Known rows, with every way that one mark hangs from another:
z692(z381(z445)): [ 0.14 -0.07  0.46 -1.44  0.37  0.38 -1.60 -0.38  0.99 -0.10  1.10 -4.38
 -0.05  0.10 -0.04 -2.11  0.24 -0.30  0.56  0.38 -0.96 -1.26  1.06 -0.97
  1.59 -0.34]
z907(z669 z692(z381(z445))): [ 0.04 -0.18 -2.17  0.01  1.93  1.15 -2.21 -0.64  0.70  0.10  0.13  0.72
 -0.75 -0.13  0.97  0.89  0.11  0.28 -1.08 -0.77 -3.31 -1.34  1.90 -1.42
  0.20  0.47]
z669(z127 z381(z445(z452))): [-0.51 -0.09  2.59 -3.08  0.89 -0.60 -0.34  0.20 -0.50 -0.12  0.74 -1.43
  0.23 -0.92 -1.27 -0.51  0.15  0.39  3.53  0.24  2.95  0.75 -0.63 -0.81
  0.86 -0.91]
z669(z381(z64 z445(z689))): [-0.77 -0.03  3.95 -2.28  0.33 -0.60 -1.07  0.79 -0.24  0.90  0.05 -3.40
 -0.23  0.77 -0.39 -0.44  0.40 -0.62  0.00 -0.02 -2.23  1.24  0.91 -1.43
  0.51 -0.37]
z669(z127 z381(z64 z692(z689))): [ 1.27  0.27  0.74  1.36 -0.82 -0.13  0.67  0.35  0.27 -1.82 -1.51 -1.17
 -0.35  0.01 -0.17 -0.01 -0.15 -0.34 -1.63  0.12  1.43  0.65 -0.93 -0.93
 -1.66 -1.02]
z445(z452(z64) z689): [-1.34 -0.59  2.52 -3.19 -2.16 -1.62  0.15  0.41 -1.37  3.92  2.58  2.33
  0.56  0.16 -2.40  3.10  1.31  0.55  3.24  1.73  2.47  1.42 -3.22  2.74
  1.38  0.66]
z669(z127 z381(z64 z692)): [ 0.22  0.64  1.51  0.10 -0.31 -0.14 -0.11  1.01  0.09 -1.10 -1.74  0.70
 -1.69  0.18  0.07  1.45 -1.05  0.68 -0.51 -0.40  1.40  1.90 -0.59 -1.07
 -1.32  0.32]
z445(z452): [-2.19 -0.57  1.68 -3.02 -0.43 -0.55 -0.86  0.37 -0.67  1.30  1.34  1.60
  0.35 -0.40 -1.53  1.46  1.03  0.64  2.82  0.44  0.69  0.17 -1.30  2.36
  1.59  0.42]
z907(z669(z381) z692): [-0.55 -0.25 -0.48 -1.07  2.41 -0.27 -2.67  0.28 -0.07 -0.31 -1.50  4.01
 -1.70 -0.14  0.09  5.50  0.57  0.93  1.57 -0.47 -0.77  0.69  0.62 -1.15
 -0.39 -0.57]
z692(z907): [-1.03 -0.06 -0.12 -0.16 -0.39 -0.37 -0.03  0.38  0.27  0.67 -0.28  0.91
  0.50  0.28 -0.14  1.20 -0.49 -0.20  1.44  0.62  1.55 -0.18  0.07  0.56
  0.53  0.10]
z692(z381 z689 z907(z669)): [ 0.96 -0.29 -3.61  2.88  0.78  1.19  1.06 -0.07 -0.18  0.17 -0.44  2.12
  0.62  0.42  1.31 -0.30  0.47 -0.27 -0.49  0.13 -1.38 -2.94 -0.53  0.36
 -0.26 -0.31]
z381(z64 z445(z452)): [-2.46 -0.40  2.68 -1.02 -0.02  0.03 -1.72 -0.35 -0.27  0.88  2.04 -1.67
  0.61 -0.68 -0.43 -2.09  0.56  0.34 -0.35 -1.30 -2.53 -0.09  0.12  1.90
  1.56  0.99]
z907(z669(z127(z64) z381)): [ 0.89 -0.16  2.02 -3.72  0.38 -2.02  0.45 -0.67 -0.41 -1.47 -1.22  2.60
 -0.97 -0.51 -0.27  3.45 -1.23  0.55  5.62 -0.14  6.41  0.43 -1.19 -4.28
 -1.88 -0.52]
z381(z445 z692(z907)): [-0.02  0.47 -1.69  0.83 -0.44 -0.38  1.02 -0.42  0.65  0.00  0.34 -0.90
  0.71  0.01  0.25 -1.40 -1.23 -0.35 -0.40  0.19  0.48  0.76  1.44  0.86
  0.69  0.24]
z381(z64 z445 z692(z907(z669))): [-0.67  0.14 -2.58  2.90  0.93  0.43  1.00 -0.39 -0.10  0.27  0.04  2.07
  0.19 -0.25  1.67 -1.60 -1.57  0.22 -2.81 -2.29 -3.32 -0.07  1.47  0.24
 -0.73  1.72]
z381(z64 z445 z692): [-0.65  0.07  1.05  0.35 -0.80 -0.28 -0.61 -0.55  1.00 -0.46  0.92 -2.71
 -0.09 -0.39  0.27 -2.09 -0.66 -0.08 -2.34 -1.29 -2.15  0.47  1.38  0.70
  0.42  0.99]
z381(z64 z692(z907(z669(z127)))): [ 0.07  0.32 -3.07  2.17 -0.19  0.41  2.61  0.27 -0.81  0.23 -1.57  5.76
 -0.44 -0.10  1.50  0.87 -2.44  0.52 -1.80 -1.66  0.54  0.13 -0.28 -0.52
 -2.38  2.53]
z692(z381 z907): [-0.27  0.45 -1.10  1.01  0.16  1.05 -0.69  0.77  0.07  0.84 -0.63  0.56
 -0.32  0.91  0.54 -0.12 -0.23  0.06 -0.27  1.28 -0.65 -1.07 -0.14  0.89
  0.66  0.04]
z907(z692(z381)): [-0.38  0.53 -0.60  0.58  0.09  1.09 -3.16  0.54  0.81  0.41 -0.67  0.63
 -1.50  0.85  0.09  2.21  0.76  0.42 -1.30  1.45 -1.60 -0.24  0.55  0.77
  0.60  0.30]
z907(z669(z127 z381) z692): [ 0.46 -0.11 -0.52 -1.54  2.00 -0.17 -1.03  0.35 -0.31 -0.75 -2.00  4.67
 -1.63 -0.42  0.09  5.54 -0.72  0.74  1.81 -0.45  2.16  0.79 -0.07 -2.89
 -1.46 -0.23]
z669(z127 z381(z692(z907))): [ 0.82  0.95 -1.19  0.77  0.10 -0.25  1.38  1.21 -0.21 -0.60 -2.23  2.49
 -0.74  0.40 -0.02  1.79 -1.42  0.30  1.66  0.97  4.06  1.86 -0.67 -0.62
 -1.23 -0.43]

Rows:
[ 0.78  0.16 -2.73 -0.04  1.03  1.12 -0.45  0.13 -0.38  0.10 -1.30  4.72
 -1.37  0.00  0.69  3.10 -0.88  0.57 -0.21 -0.09  0.16 -0.70 -0.16 -2.02
 -1.46  1.16]
z907(z669(z127) z692(z381))
[ 0.02 -0.52  0.33 -0.07 -0.16  0.83 -0.17 -0.63  0.33  0.15  2.12 -4.19
  1.28 -0.26 -0.74 -4.12  2.02 -0.38  0.05  0.81 -1.83 -1.89 -0.28  2.08
  2.06 -1.00]
z692(z381(z445(z452)) z689)
[-0.11 -0.50 -0.48 -0.48 -1.21 -0.41  1.25 -0.78  0.23 -0.20  2.17 -2.27
  1.79 -0.83 -1.12 -3.07  1.25 -0.28  0.20  0.56  0.40  0.13 -0.26  2.83
  1.29 -0.39]
z381(z445(z452) z692(z689))
[-1.06  0.31 -0.94 -1.58 -1.54  0.13  2.82  0.94 -1.74  3.15  1.00  1.88
  1.33  0.75 -0.67 -1.65 -0.23 -0.45  0.60  1.46 -0.66  1.95 -0.30  3.35
  0.96  1.44]
z381(z445(z452 z689) z692(z907))
[ 0.06 -0.10  0.22  1.88 -1.78 -0.23  0.19 -0.26  0.46 -0.78  0.18 -1.61
  0.22  0.16 -0.09 -0.62  0.41 -0.35 -2.86 -0.28 -1.44 -0.01 -0.22  1.85
 -0.34  0.33]
z381(z64 z692(z689))
[ 1.21  0.55 -1.65 -0.48 -0.25  0.13  1.81 -0.33 -0.68  0.13 -1.39  3.81
 -0.57  0.32  1.20  0.52 -2.23  0.24  2.53  0.51  4.33 -1.23 -0.90 -2.51
 -1.99  1.10]
z692(z381 z907(z669(z127(z64))))
[ 0.48  0.31  0.02  3.23 -0.16  1.71 -2.74 -0.74  1.56 -0.83  0.39 -4.94
  0.02  0.50  1.11 -2.70  0.95 -0.61 -5.35 -0.05 -4.79 -1.61  1.88 -0.19
  0.59 -0.62]
z907(z692(z381(z64 z445) z689))
[ 0.38 -0.52  0.22  0.90 -1.88 -1.34  1.10 -1.54  0.77  0.50  3.67 -2.64
  1.75 -1.08 -1.57 -1.76  1.58  0.32  0.54  0.70  2.21  0.25 -1.48  3.02
  1.57 -0.85]
z381(z445(z452(z64)) z692(z689))
[ 0.59 -0.22  0.88  1.82 -0.35  1.17 -1.14 -0.75  1.35 -0.72  1.01 -6.38
  0.74  0.21  0.82 -4.40  0.93 -0.84 -3.44 -0.41 -3.32 -2.77  1.12 -0.23
  1.01 -0.49]
z692(z381(z64 z445) z689)
[ 2.44  0.45  1.60 -1.32 -2.31 -1.75  1.65 -0.63  0.18 -2.34 -1.21 -1.68
 -0.13  0.07 -0.96  0.86 -0.58 -0.35  2.91  1.78  7.36  1.10 -1.50 -1.67
 -1.87 -1.94]
z669(z127(z64) z381(z692(z689)))
[-1.55  0.13  2.20 -1.75 -0.74  1.27 -0.56  0.90 -1.19  3.01  1.46 -1.15
  0.02  0.91 -0.19 -3.05  0.96 -0.14 -1.70  0.46 -4.96  0.02 -0.41  1.98
  1.37  1.65]
z692(z381(z64 z445(z452 z689)))
[ 1.96 -0.15 -4.07  2.11  0.37  1.15  2.61  0.10 -0.46 -0.35 -1.02  2.49
  0.87  0.07  1.10 -0.54 -0.77 -0.41 -0.17  0.11  1.68 -2.74 -1.14 -1.86
 -1.23  0.01]
z692(z381 z689 z907(z669(z127)))
[-0.36  0.23  3.19 -1.10  0.38 -0.47 -1.30  0.88 -0.02 -0.75 -1.30 -0.37
 -1.15 -0.04 -0.08  1.71 -0.70  0.33  0.69 -0.61  1.48  0.40 -0.58 -2.06
 -0.86 -0.20]
z669(z127 z381(z64))
[-1.82  0.10  1.08  0.00 -0.56  0.25 -0.24 -0.19 -0.10  0.79  1.63 -0.42
  0.09 -0.57 -0.20 -2.28  0.32  0.60 -1.67 -0.97 -3.03  1.02  0.32  3.12
  1.11  1.36]
z381(z64 z445(z452) z692)
[ 1.28  0.82  2.48 -2.74 -1.61 -1.84  1.00 -0.18 -0.07 -1.53 -1.57  0.34
 -1.22  0.13 -0.82  2.15 -1.30  0.40  4.02  1.57  6.93  2.29 -0.98 -2.23
 -1.75 -0.67]
z669(z127(z64) z381(z692))
[ 1.25 -0.57 -2.29  0.03 -0.02 -0.26  0.79 -0.84 -0.06 -0.95 -0.53  2.93
  0.62 -0.55  0.07  2.82 -0.34 -0.44 -0.12 -0.32  2.56 -1.10 -0.29 -2.19
 -1.60 -0.03]
z907(z669(z127) z692(z689))
[ 0.26 -0.82 -2.08  0.51  0.33 -0.20 -0.68 -0.81  0.32 -0.52 -0.14  2.71
  0.27 -0.35  0.10  3.10  0.84 -0.29 -0.59 -0.45 -0.29 -1.14  0.20 -0.21
 -0.54 -0.32]
z907(z669 z692(z689))
[ 1.47 -0.73 -1.79  0.39  1.43 -0.74  0.93 -0.92  0.51 -2.22  0.27 -1.33
  0.56 -0.67  0.04 -0.55  0.96 -0.15  0.88 -1.00 -0.35 -0.25  0.97 -1.01
 -0.25 -1.63]
z907(z669(z381(z445 z692(z689))))
[-0.29 -0.37 -0.32 -0.84  2.84 -0.30 -2.72 -0.49  0.49 -0.73 -0.56  0.89
 -1.00 -0.40  0.38  2.99  0.27  0.51  1.17 -0.95 -1.34  0.40  1.91 -2.13
 -0.06 -1.00]
z907(z669(z381(z445)) z692)
[ 1.34 -0.51 -3.10  1.28 -0.27 -0.34  3.05 -0.39 -0.64 -0.47 -0.63  3.09
  1.66 -0.53  0.55  0.49 -1.06 -0.67  0.99 -0.46  3.93 -2.17 -0.99 -2.22
 -1.53  0.03]
z692(z689 z907(z669(z127)))
[-0.26  0.33  2.49 -1.50 -0.48 -0.25 -0.01  0.82 -0.41  0.79 -0.40 -2.25
 -0.65  0.84 -0.39 -0.57  0.09 -0.45 -1.31  0.00 -2.60  2.53  0.97  0.00
 -0.06  0.21]
z669(z381(z64 z445(z689) z692))
[ 1.09 -0.43 -0.90  0.00 -1.32 -0.72  1.22 -1.17  1.30 -1.46  1.34 -4.88
  1.48 -0.38 -0.60 -2.48  0.47 -1.04 -0.45  0.22  1.15 -0.53  1.02  0.31
  0.71 -0.97]
z381(z445 z692(z689))
[-0.38 -0.66  0.17 -3.08  2.48 -0.57  0.72 -0.32 -1.15 -0.20  0.65  2.05
  0.05 -1.35 -0.55  0.58  0.02  0.95  3.69 -1.14  1.96  0.31 -0.72 -1.48
 -0.08 -0.21]
z907(z669(z127 z381(z445(z452))))
[ 0.28  0.59 -0.32  4.52 -0.13  0.54  0.24  0.81  0.30 -0.70 -1.62 -0.17
 -0.38  0.73  0.84 -0.37  0.30 -0.18 -2.64  0.15 -1.38  0.34 -0.05  1.94
 -0.85 -1.26]
z669(z381(z64 z692(z689 z907)))
[ 0.36 -0.39 -1.00 -1.22  2.15 -0.75  0.04 -0.30  0.36 -1.11  0.01  0.46
 -0.60 -0.66 -0.04  1.09 -0.02  0.66  1.82 -1.08 -0.60  0.98  1.05 -0.91
 -0.12 -0.55]
z907(z669(z381(z445 z692)))
[ 1.54 -0.23 -1.65  1.59  1.25 -0.25  2.13  0.21 -0.73 -1.17 -1.74  3.04
  0.55 -0.24  0.49  1.85 -0.53 -0.31  2.06 -0.29  3.25 -1.21 -1.06 -2.61
 -1.57 -1.54]
z692(z689 z907(z669(z127 z381)))
[ 0.90  0.46  0.63 -1.54 -0.30 -0.78  0.46  0.83 -0.19 -0.94 -1.50  0.99
 -1.10 -0.09 -0.75  2.26 -0.79  0.40  2.48  0.75  4.16  2.07 -0.60 -1.18
 -0.85 -0.46]
z669(z127 z381(z692))
[-0.03  0.20 -0.75  1.11 -0.02  1.56 -1.59 -0.52  0.63  0.32  1.33 -2.49
  0.57  0.05 -0.21 -2.18  2.05 -0.18 -1.92  1.25 -2.66 -1.24  0.47  2.40
  1.66 -0.66]
z907(z692(z381(z445(z452)) z689))
[ 0.15 -0.18  0.30 -3.27 -1.94 -0.85  1.55  0.26 -0.30  1.24  0.92 -1.75
  0.53  0.46 -1.12 -0.88 -0.22 -0.99  0.82  1.06  0.35  1.73  0.83  0.03
  0.60  0.93]
z381(z445(z689) z692)
[-2.21 -0.33  3.28 -3.11 -0.92 -0.20  0.03  0.43 -1.27  2.63  1.78 -0.91
  0.91  0.27 -0.85 -1.59  0.69 -0.30 -0.50 -0.21 -2.98  0.87 -0.08  1.60
  1.28  1.57]
z381(z64 z445(z452 z689))
[ 0.35  0.02  1.01  2.25 -0.13 -0.14 -0.78  0.33  0.53 -1.34 -0.97 -1.84
 -0.64  0.36 -0.07  0.06  1.03  0.06 -2.09 -0.09 -1.19  0.62 -0.24  1.06
 -0.40 -1.24]
z669(z381(z64 z692(z689)))
[-0.43  0.69  0.52  0.97 -0.64  1.47  0.18  1.08 -0.53  2.45 -0.08 -1.71
  0.05  1.66  1.15 -3.29 -0.64 -0.96 -3.04  0.43 -4.18 -0.55  1.10 -0.05
  0.61  1.03]
z692(z381(z64 z445(z689)) z907)
[-0.66 -0.27 -0.20  0.70  1.62 -0.21 -1.07  0.40 -0.16 -0.55 -1.30  3.51
 -1.76 -0.16  0.56  2.52 -0.06  1.29 -0.61 -1.76 -2.72  1.14 -0.09  0.33
 -0.95  0.44]
z907(z669(z381(z64 z692)))
[ 0.88 -0.45 -2.94  1.64  0.80  1.12 -1.24 -0.25  0.64 -0.33 -0.47  1.77
 -0.48  0.29  0.60  1.72  1.22 -0.03 -1.72  0.27 -2.04 -1.85  0.28  0.43
 -0.34 -0.36]
z907(z669 z692(z381 z689))
[-1.31 -0.66  2.44 -1.45 -0.58 -1.67 -0.85 -1.09  0.35  1.78  3.68 -2.09
  0.97 -1.36 -1.64  0.25  1.09  0.88  2.62  0.25  2.18  0.35 -1.46  1.78
  2.33 -0.21]
z381(z445(z452(z64)))
[-1.01  0.75 -0.01  2.85  0.09  1.58 -1.57  0.94  0.28  0.92 -0.95  0.29
 -0.84  1.09  1.32 -0.77 -0.44  0.18 -2.65 -0.01 -3.47 -1.24 -0.01  1.37
  0.27  0.87]
z692(z381(z64) z907)
[ 0.70 -0.06  2.30 -2.54  0.70 -1.09 -0.31 -0.14  0.49 -1.37 -0.16 -3.43
  0.10 -0.53 -0.62  0.09 -0.72 -0.23  2.87 -0.05  3.65  0.35  0.62 -3.82
  0.14 -1.28]
z669(z127 z381(z445))
[ 0.07  0.36 -1.01  4.49 -0.53  1.68 -0.53  0.41  0.49  0.28 -0.58 -1.42
  0.23  1.03  1.35 -2.25  0.33 -0.60 -3.58  0.24 -3.08 -2.47 -0.20  1.36
  0.08 -0.37]
z692(z381(z64) z689 z907)
[ 1.11 -0.64 -1.79  0.41  0.91 -0.75  0.72 -0.13  0.00 -1.47 -0.71  1.69
 -0.44 -0.31 -0.37  2.12  1.11  0.24  1.29 -0.21  0.29  0.19 -0.30  0.03
 -0.82 -1.27]
z907(z669(z381(z692(z689))))
[-0.56  0.68 -0.16  0.62 -1.85  0.29  1.67  0.71 -0.60  2.20 -0.08 -0.40
  0.50  1.10  0.69 -2.02 -1.26 -0.97 -2.95  0.00 -2.30  1.64  1.06  1.24
 -0.28  1.74]
z381(z64 z445(z689) z692(z907))
[-1.22  0.71 -0.95  2.46 -0.96  0.44 -0.09  0.60  0.06  0.56 -1.00  1.75
 -0.50  0.57  0.78  0.38 -1.17  0.24 -2.55 -0.38 -1.59  0.84  0.33  2.30
 -0.46  1.35]
z381(z64 z692(z907))
[ 0.08  0.14  3.32 -1.09  0.72 -0.48 -1.12 -0.02  0.44 -1.30 -0.32 -3.65
 -0.30 -0.29  0.14 -0.94 -0.88 -0.09  0.22 -1.19  0.92  0.21  0.74 -3.40
 -0.40 -0.70]
z669(z127 z381(z64 z445))
[-1.28 -0.21  0.13 -1.84 -0.47 -0.26  0.37 -0.36 -0.31  0.49  1.85 -0.11
  0.73 -0.74 -1.23 -1.55  0.44  0.46  1.18  0.13  0.13  1.22  0.16  3.17
  1.69  0.56]
z381(z445(z452) z692)
[-0.04  0.00 -1.16  2.04  0.27  1.54  0.64 -0.15  0.07  0.86  1.39 -2.05
  1.64  0.05  0.17 -4.50  1.20 -0.47 -0.84  1.07 -1.76 -2.06 -0.22  2.53
  1.65 -0.79]
z692(z381(z445(z452)) z689 z907)
